Each row was made from one small tree. The marks that hang from a mark follow it in brackets, in alphabetical order. Every link used is in the known rows. Write each row's tree.
Known rows
tebid[dugo lavi zivari[taze]]: [-24.8 -11.0 -13.1  10.1   9.1 -28.7  -2.2   3.0  19.8 -18.6 -49.6 -18.8
  -4.2  33.6 -22.9 -15.9  -2.8  -0.3  40.5   9.5   2.4  -9.2  54.1  54.2
  12.9]
tebid[zivari]: [ -7.6  -2.9  -9.6   2.2  20.9 -21.3 -14.2 -11.6  11.0   2.7 -29.8 -21.9
   0.4  20.4  -5.7  -8.4   3.1  18.6  21.3   3.3  10.9  -4.7  51.2  35.7
   1.4]
lavi[tebid[zivari]]: [  0.2  -5.1  -9.3  10.1  10.1 -21.3 -19.1  -5.1  19.1  -0.2 -40.7 -18.2
  -9.1  21.1 -10.4  -3.0   2.9  16.6  23.4  13.9  14.1 -21.0  62.0  32.8
   8.9]
dugo[tebid[lavi]]: [ -0.8   9.2 -21.9  -9.8   7.8 -19.8   7.9  -2.1   0.4   9.1 -37.3 -22.6
   0.8   9.4 -14.1  -8.4  -2.8  12.7  13.4   6.1   6.1   7.1  38.6  38.9
   2.7]
zivari[zogom]: [ 10.9   2.7 -26.5  -8.8  26.1  -9.6  -0.4 -29.5  23.4   0.4 -30.8 -24.0
   3.3  18.0  -5.9  -8.3   7.5  19.6   7.1  -2.4  10.0  12.3  35.0  12.2
  10.1]
dugo[tebid[nasit zivari[taze]]]: [-29.4  -3.3 -10.2  21.1  20.5 -39.2 -21.0  -4.9  13.2  11.5 -40.9 -15.1
   0.0  12.9 -13.6  -3.5 -24.2   1.9  41.3  20.1  29.4   1.9  36.9  80.0
  -6.1]
lavi[tebid[dugo nasit]]: [ -2.3   0.4 -14.9  19.4  19.8 -21.3 -17.9   8.8  26.4 -11.7 -59.0 -17.3
  -8.1  41.0   0.6 -17.8  -6.8  15.5  44.7  16.5   8.7 -21.5  57.9  20.9
   7.3]
tebid[dugo nasit zivari[zogom]]: [-19.3 -16.0 -30.5  28.3  42.1 -29.2 -28.4  -5.9  45.2 -10.4 -68.6 -34.7
   5.4  52.0   8.5 -26.5  -6.5  19.3  55.3  -1.3  12.3  13.0  54.3  47.3
  13.1]
zogom[zivari[taze]]: [-14.4   8.1   0.0   7.2   2.0 -14.0  -3.4 -16.3  15.2   2.3 -19.2  -5.2
  -7.0   7.7 -16.1  -9.6   1.4   4.2   2.6  13.3   8.5   7.4  41.6  42.0
   0.0]
dokovu[dugo[tebid[lavi zivari]]]: [-16.6  -0.4 -29.8   1.2  18.6 -25.7  -2.1   2.2  -0.3  18.1 -57.1 -27.0
   1.0  20.2  -5.2 -12.6  11.8  15.0  23.5   2.2  10.3  15.3  39.8  54.2
  20.6]
zogom[zivari[taze tebid]]: [-29.9   9.1   2.4   9.1  -5.1 -11.2  -6.5 -13.2  14.1   0.4 -28.6   6.9
 -10.5  16.1 -22.1   7.2   7.6 -13.2   3.2  20.8   6.0   8.7  36.1  57.5
  17.7]
dugo[tebid[lavi nasit zivari]]: [-23.1 -11.0 -20.2  23.8  14.7 -35.1 -17.1  10.2  15.0   7.6 -60.5 -28.9
   6.3  29.8  -4.1 -14.6 -14.1  14.3  44.9  13.4  14.4  17.3  46.3  74.4
   3.4]
nasit[tebid]: [  4.9  10.7 -13.8 -12.6   3.5   0.9  -5.3 -20.7   8.4   0.8 -37.1 -13.9
 -13.1  13.5 -13.0  -1.8   9.7  18.1   9.6  13.0   7.5   0.1  45.6  12.5
   6.9]
lavi[tebid[dugo zivari]]: [ -5.2  -5.0 -15.3  15.1  16.0 -25.1 -22.8   5.7  30.0 -10.2 -54.5 -21.0
 -11.4  33.7  -6.6 -13.5   2.3  18.0  39.2  11.2   7.1 -31.4  71.5  34.2
  13.2]
taze[zivari[tebid[lavi]]]: [-10.0  -7.2 -26.5 -11.8  -3.2  -0.5  14.7  -0.7   7.4  -3.5 -27.0  -7.0
  -5.7  24.2 -30.5   3.2  19.7  -4.3  -0.3   4.5  11.6   3.8  36.0  19.1
  26.2]
nasit[tebid[dugo lavi zivari[taze]]]: [-23.8 -10.1 -17.4   8.3  -7.9 -17.4  -9.5  -2.0  26.6 -20.5 -66.3 -16.4
 -16.2  35.0 -30.6 -10.7  -0.3  -0.7  40.0  18.7   7.3  -7.6  58.2  53.4
  20.4]
dugo[tebid[nasit]]: [ -9.2   9.8 -15.4   7.3  24.0 -25.5 -12.2  -2.3   5.9  16.1 -38.1 -19.9
   1.1  13.9   1.3  -9.2 -13.9  15.9  28.9  11.3  16.5   7.5  34.6  45.1
  -7.4]
taze[zivari]: [  9.3   0.5 -23.3 -15.3  16.5  -3.6   8.2 -14.6  10.5   6.2  -5.4 -12.5
  -5.1   6.5 -16.2  -7.4  14.0  17.1  -1.4  -0.9  19.6  -7.1  39.1  -1.2
   0.1]
tebid[dugo nasit zivari[taze]]: [-30.6 -11.0  -7.3  26.1  26.8 -33.6 -23.1   1.7  24.1 -12.8 -51.8 -16.8
  -2.6  41.6  -8.5 -17.3 -16.3   2.4  55.2  14.0  14.3  -8.6  49.5  60.3
   3.2]
lavi[tebid[dugo nasit zivari[taze]]]: [-23.1 -12.1  -6.2  33.2  14.7 -34.6 -27.1   8.1  34.2 -15.7 -62.1 -12.0
 -10.1  38.7 -14.3 -13.3 -16.9   1.8  55.9  25.6  20.2 -26.3  60.5  56.6
   8.8]

Which tree is each row?
[ -3.3   3.0 -24.4  -5.6  -0.7  -3.7  -0.2  -2.3  18.5 -17.3 -63.1 -24.6
 -13.1  35.5 -17.1 -16.6   9.9  14.4  28.1  10.0  -5.3  -1.4  56.9  20.4
  17.6] -> nasit[tebid[dugo lavi]]
[-15.3  -8.4 -34.0  21.5  34.9 -34.5 -26.9 -13.1  34.3  14.9 -58.8 -31.7
   5.0  24.8   4.7 -10.9 -14.7  17.1  40.5   6.8  26.5  24.4  40.3  69.5
   2.1] -> dugo[tebid[nasit zivari[zogom]]]
[-15.1  -5.9 -30.9  -5.7   1.9  -4.5  10.5   9.1  17.2 -12.9 -42.2  -9.1
  -8.3  39.0 -26.7  -6.2  19.9  -4.3  17.5   1.8   4.2  -7.1  43.8  18.4
  29.7] -> taze[zivari[tebid[dugo lavi]]]
[-21.9   6.8 -18.3  -1.1  22.8 -28.6  -4.2 -12.3  -0.3  20.9 -35.3 -10.3
  -7.7   6.3 -12.5   0.6   2.7   2.2  20.0   9.5  23.8   3.1  31.9  64.2
  12.2] -> dokovu[dugo[tebid[zivari[taze]]]]
[-19.7 -11.2 -11.3   3.3 -13.1 -13.9  -5.4 -11.2  16.4 -11.0 -52.4 -14.0
 -13.0  22.4 -35.6  -1.6  -1.0   2.0  24.6  20.9  13.6   2.9  49.2  51.6
  15.6] -> nasit[tebid[lavi zivari[taze]]]
[-11.5 -19.9 -18.3  28.1  14.0 -29.8 -25.1 -15.7  45.2  -8.5 -60.3 -16.3
  -2.1  30.1 -15.3  -6.4 -15.5   4.6  39.7  23.5  32.1   0.1  46.3  53.0
  13.3] -> lavi[tebid[nasit zivari[taze zogom]]]
[-14.5 -11.0 -19.8   8.8  17.4 -25.3  -9.4   8.4  19.8 -16.1 -55.6 -30.3
  -0.2  42.3  -9.6 -22.9   5.1  16.0  41.0   1.7  -5.2  -4.4  61.5  42.6
  15.8] -> tebid[dugo lavi zivari]
[-22.1   9.9  -5.9  -7.5  10.6 -14.9  -0.2  -7.6  11.0 -12.2 -37.1   1.8
 -11.1  30.3 -27.1   7.5   0.7 -16.4  20.7  13.5   3.0 -16.6  35.9  39.5
  21.3] -> zivari[taze tebid[dugo]]
[-14.7  -4.5 -21.0  -7.7  -2.0  -9.5  11.7 -20.1  20.2 -12.5 -47.0  -7.6
   0.6  27.3 -36.4   9.4   4.5 -17.3   7.4  11.4   8.2  19.1  22.4  43.1
  33.9] -> zivari[taze tebid[lavi] zogom]
[-16.7 -10.7 -26.7  12.4  12.6 -12.5  -4.0  -5.6  26.0 -12.2 -66.9 -21.1
   6.9  46.9 -13.1  -5.4   1.0  -1.3  26.1   7.2   3.8  33.2  30.0  42.5
  34.1] -> zivari[tebid[lavi nasit] zogom]
[ -8.5 -10.7 -24.3  18.6  14.3 -28.1 -16.9 -14.2  48.7 -15.0 -59.7 -15.3
 -10.2  30.0 -20.3  -6.5  -3.8   1.0  36.1  14.9  21.0 -19.9  56.2  44.9
  19.5] -> lavi[tebid[dugo zivari[taze zogom]]]
[-21.2  -3.1 -16.1  20.2  28.2 -35.7 -26.8  -0.4  12.5  14.9 -47.7 -22.4
   1.7  20.3   3.0 -10.3 -14.8  16.2  42.8  12.4  21.1   8.2  45.3  68.5
  -4.5] -> dugo[tebid[nasit zivari]]
[ -2.6 -11.9 -19.5  10.0   9.3 -24.3 -13.7 -23.5  39.4  -6.4 -45.7 -13.4
  -6.7  16.6 -24.3   2.6  -4.9   2.4  18.0  18.8  27.2  -9.4  48.1  44.9
  15.3] -> lavi[tebid[zivari[taze zogom]]]
[ -4.2  -8.2 -30.7   2.6  12.2  -8.0 -19.3 -29.4  36.2  -1.0 -57.7 -27.9
  -8.4  24.5 -12.1  -4.6  10.1  20.1  20.8   8.7  17.6  17.0  52.0  33.4
  17.5] -> nasit[tebid[zivari[zogom]]]
[-32.1 -18.8 -11.3  28.0  16.2 -34.3 -13.5  12.5  24.9 -20.8 -63.2 -21.9
   0.6  46.5 -17.2 -23.4 -16.1  -0.5  57.1  13.3   8.2  -1.7  51.6  64.9
  12.8] -> tebid[dugo lavi nasit zivari[taze]]
[ -4.1 -16.5 -29.7   7.6  17.2 -20.2  -6.9 -14.3  30.2  -7.9 -54.2 -33.5
   8.2  31.2 -11.2 -14.6   5.4  17.0  22.6  -2.5   7.4  19.5  46.6  43.6
  19.9] -> tebid[lavi zivari[zogom]]
[-22.6 -24.9 -23.2  23.8  15.5 -29.1  -9.8  -9.6  35.1 -12.9 -61.3 -25.4
   8.8  38.1 -17.1 -16.5 -14.6   2.0  37.7  11.1  19.2  25.7  38.7  62.4
  16.6] -> tebid[lavi nasit zivari[taze zogom]]
[-19.0 -17.2 -30.0  10.9  17.5 -27.4  -1.9 -10.8  38.5 -20.1 -61.6 -25.0
   1.4  37.8 -21.0 -16.4  -2.6   2.0  37.2   2.9   8.5   4.8  48.6  54.2
  21.1] -> tebid[dugo lavi zivari[taze zogom]]
[-26.9  -6.6 -28.9  19.5  24.6 -32.0 -11.3  11.3   4.0  15.4 -68.5 -30.4
   5.5  33.1   5.1 -17.2   0.9  15.1  39.8   7.4  14.1  26.4  38.9  67.3
  17.9] -> dokovu[dugo[tebid[lavi nasit zivari]]]
[-41.0  -3.3 -11.9  36.3   3.0 -17.2 -16.1  20.6  28.0 -15.3 -74.0 -15.8
  -2.6  58.0  -1.2 -25.1   5.6  -1.6  40.5  13.0 -11.5  23.1  52.8  62.0
  30.4] -> zogom[zivari[tebid[dugo lavi nasit]]]
[-30.3  -6.3  -4.8   8.9  -3.1 -16.8   2.3   1.6   6.3 -14.3 -51.0  -2.1
  -0.4  35.6 -29.8   4.1  -7.6 -16.8  27.2  22.2   6.9  12.3  26.3  53.6
  24.7] -> zivari[taze tebid[lavi nasit]]
[-14.3 -16.4 -28.4   5.6  -7.2 -12.2  -6.6 -24.7  35.7 -11.4 -63.4 -23.2
  -9.5  24.3 -32.1  -3.5   1.0   2.1  22.8  17.3  18.1  18.9  43.4  52.0
  23.8] -> nasit[tebid[lavi zivari[taze zogom]]]
[-12.8  -5.5  -8.0  14.4   8.9 -28.5 -17.5   0.2  30.0 -13.0 -47.7  -9.6
 -14.7  26.2 -22.2  -6.5  -6.6   1.2  39.1  20.5  15.3 -36.7  61.6  45.4
  10.8] -> lavi[tebid[dugo zivari[taze]]]
[  0.1 -10.7 -30.3  17.4  24.0 -24.2 -22.6  -9.6  49.9 -12.0 -66.8 -29.2
  -7.2  39.2  -5.6 -14.9   3.8  17.0  38.0   6.1  14.0 -15.9  65.1  35.3
  21.1] -> lavi[tebid[dugo zivari[zogom]]]
[-45.9   3.7  -1.5  31.7   6.8 -20.1 -19.3   6.1  28.8 -10.3 -56.0   0.8
  -8.4  44.1 -10.1 -11.5  -5.3 -16.0  35.3  21.8   2.5   7.7  44.0  69.0
  20.5] -> zogom[zivari[taze tebid[dugo nasit]]]
[-15.4 -13.0  -0.9  26.3   7.1 -30.2 -24.6  -0.5  26.2  -6.9 -48.3  -9.2
  -6.3  25.5 -17.2  -2.5 -17.6   3.7  41.1  28.3  27.1 -19.2  52.5  57.2
   5.1] -> lavi[tebid[nasit zivari[taze]]]
[-36.3  -4.1  -6.8  30.8  -4.5 -13.2 -12.0  12.9  18.7  -5.8 -61.1 -13.1
   1.8  44.8  -4.6 -14.8   5.8  -0.7  25.6  16.3  -5.2  33.1  46.1  59.4
  24.9] -> zogom[zivari[tebid[lavi nasit]]]
[-12.9  -5.3 -18.7  15.0  20.1 -20.4  -3.3  13.6  17.8 -17.3 -58.7 -27.2
   3.9  47.9  -1.7 -29.0  -4.6  14.3  45.5   4.7  -4.8   4.6  51.0  30.6
  12.5] -> tebid[dugo lavi nasit]
[-10.7 -16.0 -37.1  11.7  24.2 -24.4  -9.6  -4.7  39.9 -16.0 -67.4 -37.5
   5.2  44.8  -8.3 -25.4   7.0  15.5  38.1  -5.1  -0.4  11.8  57.4  42.9
  23.5] -> tebid[dugo lavi zivari[zogom]]
[-11.0  -9.8 -48.2  -3.7   9.3  -3.4  11.0  -3.9  37.8 -13.3 -53.7 -15.6
  -4.2  42.0 -25.2  -7.4  21.7  -5.4  14.5  -3.4  10.3   8.5  38.8  19.2
  38.5] -> taze[zivari[tebid[dugo lavi] zogom]]
[-21.2  -2.3 -14.4   7.6   4.5 -17.7 -18.6 -14.1  26.2 -10.6 -54.0 -13.7
 -18.9  27.3 -23.7  -5.6  -1.6   2.8  36.4  18.6  14.0 -14.1  57.8  49.4
  10.8] -> nasit[tebid[dugo zivari[taze]]]
[-19.5 -16.4 -37.5  24.8  23.9 -34.8 -16.5  -4.2  32.5   5.6 -70.8 -37.3
   9.4  31.3  -2.1 -17.8 -14.0  13.1  43.5   7.9  18.5  31.6  41.0  74.2
  10.4] -> dugo[tebid[lavi nasit zivari[zogom]]]
[-11.6   3.1 -17.7  -9.6   9.4  -9.5   3.6 -28.9  20.0  -4.9 -36.1  -0.9
  -2.5  20.1 -30.1  15.2   3.8 -15.5   3.4  11.8  15.0  10.2  22.3  37.5
  26.5] -> zivari[taze tebid zogom]
[-14.4 -11.2 -13.4  34.9  22.3 -32.1 -33.8  12.6  35.5 -12.6 -69.0 -24.5
  -5.7  48.3   1.8 -20.5  -9.1  17.1  59.6  17.4  12.6 -21.5  69.9  46.5
  11.8] -> lavi[tebid[dugo nasit zivari]]
[-34.3   9.8  -3.6  15.7   1.1 -14.9 -11.7  -4.0  23.0  -7.0 -42.2   4.3
 -12.3  31.4 -19.0  -2.7   7.1 -14.1  17.5  16.6  -0.1  -0.9  45.4  57.7
  22.1] -> zogom[zivari[taze tebid[dugo]]]
[ -9.9  -9.5 -20.3   4.4  21.9 -22.5  -8.3 -29.3  29.7  -3.1 -33.1 -16.6
  -0.7  16.9 -19.8  -2.1  -2.8   3.6  18.1   6.5  21.6   6.4  37.7  48.3
  11.7] -> tebid[zivari[taze zogom]]
[-10.9  -9.4 -17.4   2.7  -4.7  -9.7 -11.1  -6.4  15.2  -7.2 -58.0 -24.8
 -10.0  27.6 -19.6  -9.4   8.0  16.3  24.0  14.2   5.6   8.1  59.6  39.8
  17.7] -> nasit[tebid[lavi zivari]]
